What can hang from each mark
sasi: kana
zupu: sasi vore
zage: bebet vipu
vipu: timasof
timasof: vipu
dofus: bebet
bebet: sasi timasof
siveku: niveb
niveb: zupu
kana: vore
vore: bebet kana

Known rows, with every way that one mark hangs from another
{niveb zupu}: [  7   6   2  -7 -18   0   0  -1  11   0  -6  13   7  15   6  15 -14  -2]
{sasi {kana vore}}: [13  4 -1 -5 -8  9  6  2  8  1 -6  0  2 -7  3 -6  1  5]
{zupu sasi {vore {bebet {timasof vipu}} kana}}: [  1  -3   1  27  17  -4  -6   1 -22   2  -6   0  -3 -22  -7  -2  -2  -5]
{vipu timasof}: [ -5  -5  -2 -30 -23  -7  11   0  14   3 -13 -26   6  12   3  10 -22   4]
{zage bebet}: [ -8   1  -5 -11  -9  -4   5   6   8   2  -2  -4 -12  34  -4  11 -10  11]
{bebet {sasi kana} timasof}: [  3   5   2 -25  -5  -1   3  -7  17  -2  15 -20   5  -8   2   8   5   4]
{bebet {sasi {kana vore}} {timasof vipu}}: [ 21   2   2 -21   1  -5   7  -9   2  -1   7 -21  10 -25  -6  -3  -3  -4]
{siveku {niveb zupu}}: [  3   3   5  -8 -22   7  -8   1  20  -2 -15  17  13  16   9   9  -4  -3]
{zupu {sasi kana} {vore bebet}}: [  6  -5   4  27  10   8  -4   8 -17   4  -7   9  -8  -9   3  -7   6   5]
{dofus bebet}: [ -9  -3  -6 -16  -9  -3   3   1  16  -8  -2  21  -3  25  -3  19 -11   5]
{vore {bebet sasi} kana}: [-33   6  -9  12  -4   7  -3  -1   6  -1   1  22 -11  10   6 -11   5   7]
{zage {bebet sasi timasof} vipu}: [-12  10  -2 -29  -1 -10   2   4  19   4  11 -34   2  28  -7  11  -6   0]
{dofus {bebet {sasi {kana vore}} timasof}}: [ 11  -7  -2 -23   3   2   4  -9  10  -9  18  10   0   2  -2  13   9   5]
{sasi {kana {vore bebet}}}: [  2  -1  -2  11  -4   9   5   9  -1   2 -11   7  -4   1   5 -17   5   3]
{kana {vore {bebet sasi}}}: [-13  -8  -6   2  -6   5   5  12   1  -1   1  21  -9  12   2  -6 -14   5]
{dofus {bebet {sasi {kana vore}} {timasof vipu}}}: [ 19  -5  -1 -24   6  -7   5 -15   1  -9  10   0   6 -11  -8   6   3  -4]
{zupu sasi {vore {bebet timasof} kana}}: [ -7  -6   0  27  13   4  -7   6 -13   1   1  10  -9 -10  -1   4   4   5]
{sasi {kana {vore {bebet {timasof vipu}}}}}: [ 15  -2   2   0   2  -5   7   3  -8   1 -11 -19   6 -16  -5 -13   0  -8]
{niveb {zupu {sasi {kana {vore {bebet timasof}}}}}}: [ 29  -8   9  17   7   6  -4   1 -12   3  -4   8   2  -8   4   7   7  -5]

Rows
[-20   5  -5   1   2  -7  -1  -7  -1  -2   1  -5  -2  -8  -3  -8   0  -5] | {vore {bebet sasi {timasof vipu}} kana}
[ -7  11  -1 -24  -3 -11   3   9  19   5  -2 -39   4  29  -7  12  -7  -2] | {zage {bebet timasof} vipu}
[-13  -2  -3  38  10  10  -8   7 -16   2  -7  27 -14  -4   2  -5   3   7] | {zupu sasi {vore bebet kana}}
[  1  -9  -2  -8   1  -9   7   6  -5  -1   2  -5   2  -5  -8  -3 -19  -6] | {kana {vore {bebet sasi {timasof vipu}}}}
[-16  -5  -3   8  -3   3   2  10  -6  -1   6  18  -7  11   4  -4 -11   6] | {zupu {vore {bebet sasi}}}
[  8   1   0 -28   4 -12   3 -18   7  -8  10  -8   6  -6  -7  11   5  -5] | {dofus {bebet {sasi kana} {timasof vipu}}}
[-13   2  -4  12   8  -5  -1  -5 -14  -1   6   2   0 -14  -3 -10   1  -3] | {zupu {vore {bebet sasi {timasof vipu}} kana}}
[-22   3  -5   7  -3   1  -1   3   8  -1  -3  -1  -4   6   2  -1   5   3] | {vore {bebet timasof} kana}
[-13   6  -2  28  -3  11  -7  -7 -13   0   5  43  -4   8  14  -7  10   1] | {niveb {zupu {vore {bebet sasi} kana}}}
[ 37  -6  11  17  10  -3  -3  -4 -22   4 -12  -1   7 -21  -2   0   1 -14] | {niveb {zupu {sasi {kana {vore {bebet {timasof vipu}}}}}}}
[ 18  -6  10  12  -5  11 -14   4  -1   0 -11  28   8   1   5  15  -5  -1] | {siveku {niveb {zupu sasi vore}}}
[-14   4  -2   1  -5   5   1   0   4   1   1   4  -6   5   7 -12   7   4] | {vore {bebet {sasi kana}}}
[ 29  -6  16  21   9   2 -14  -4 -20   2 -16   0  15 -21   2  -4  14 -14] | {siveku {niveb {zupu {sasi kana} {vore {bebet {timasof vipu}}}}}}
[  6  -1   3   0   8  -7   3  -4 -15   0   6 -16   5 -19  -2 -11   4  -5] | {zupu {vore {bebet {sasi kana} {timasof vipu}}}}
[  0   5   2  18   4  -3  -6 -13 -19   0   5  16   7  -9   4  -4   5 -10] | {niveb {zupu {vore {bebet sasi {timasof vipu}} kana}}}
[ -9   0   1 -10  -1  -1   2  -1   7  -1   9 -13  -2   0   3  -3   9   3] | {vore {bebet {sasi kana} timasof}}
[-18  13  -5 -19  -4  -5   1   4  16   5   3 -17  -3  33  -3   1  -8   1] | {zage {bebet sasi} vipu}
[ 12  -8   7  16  13   2  -3   7 -14   2   2  -8  -4 -14  -1   3   7   3] | {zupu {sasi kana} {vore {bebet timasof}}}
[ 10  -7   1  21   7  11  -1  10 -10   3 -11  11  -9  -7   0  -9   2   4] | {zupu {sasi {kana {vore bebet}}}}
[  7  10   0 -21   5   0   4  -1  11   5  11 -33   3  11  -4  -4  12   0] | {zage {bebet {sasi {kana vore}} timasof} vipu}
[-15   6  -4   6   0  -8   0  -2   0   0 -11 -10   1  -7  -4  -8  -2  -6] | {vore {bebet {timasof vipu}} kana}
[ 14  -1   1 -21  -2   4   5  -4  10  -2  15 -12   4 -13   0   4   3   5] | {bebet {sasi {kana vore}} timasof}
[-27   3  -6   2  -1   2  -2  -2   9  -2   9   5  -7   5   3  -1   6   5] | {vore {bebet sasi timasof} kana}
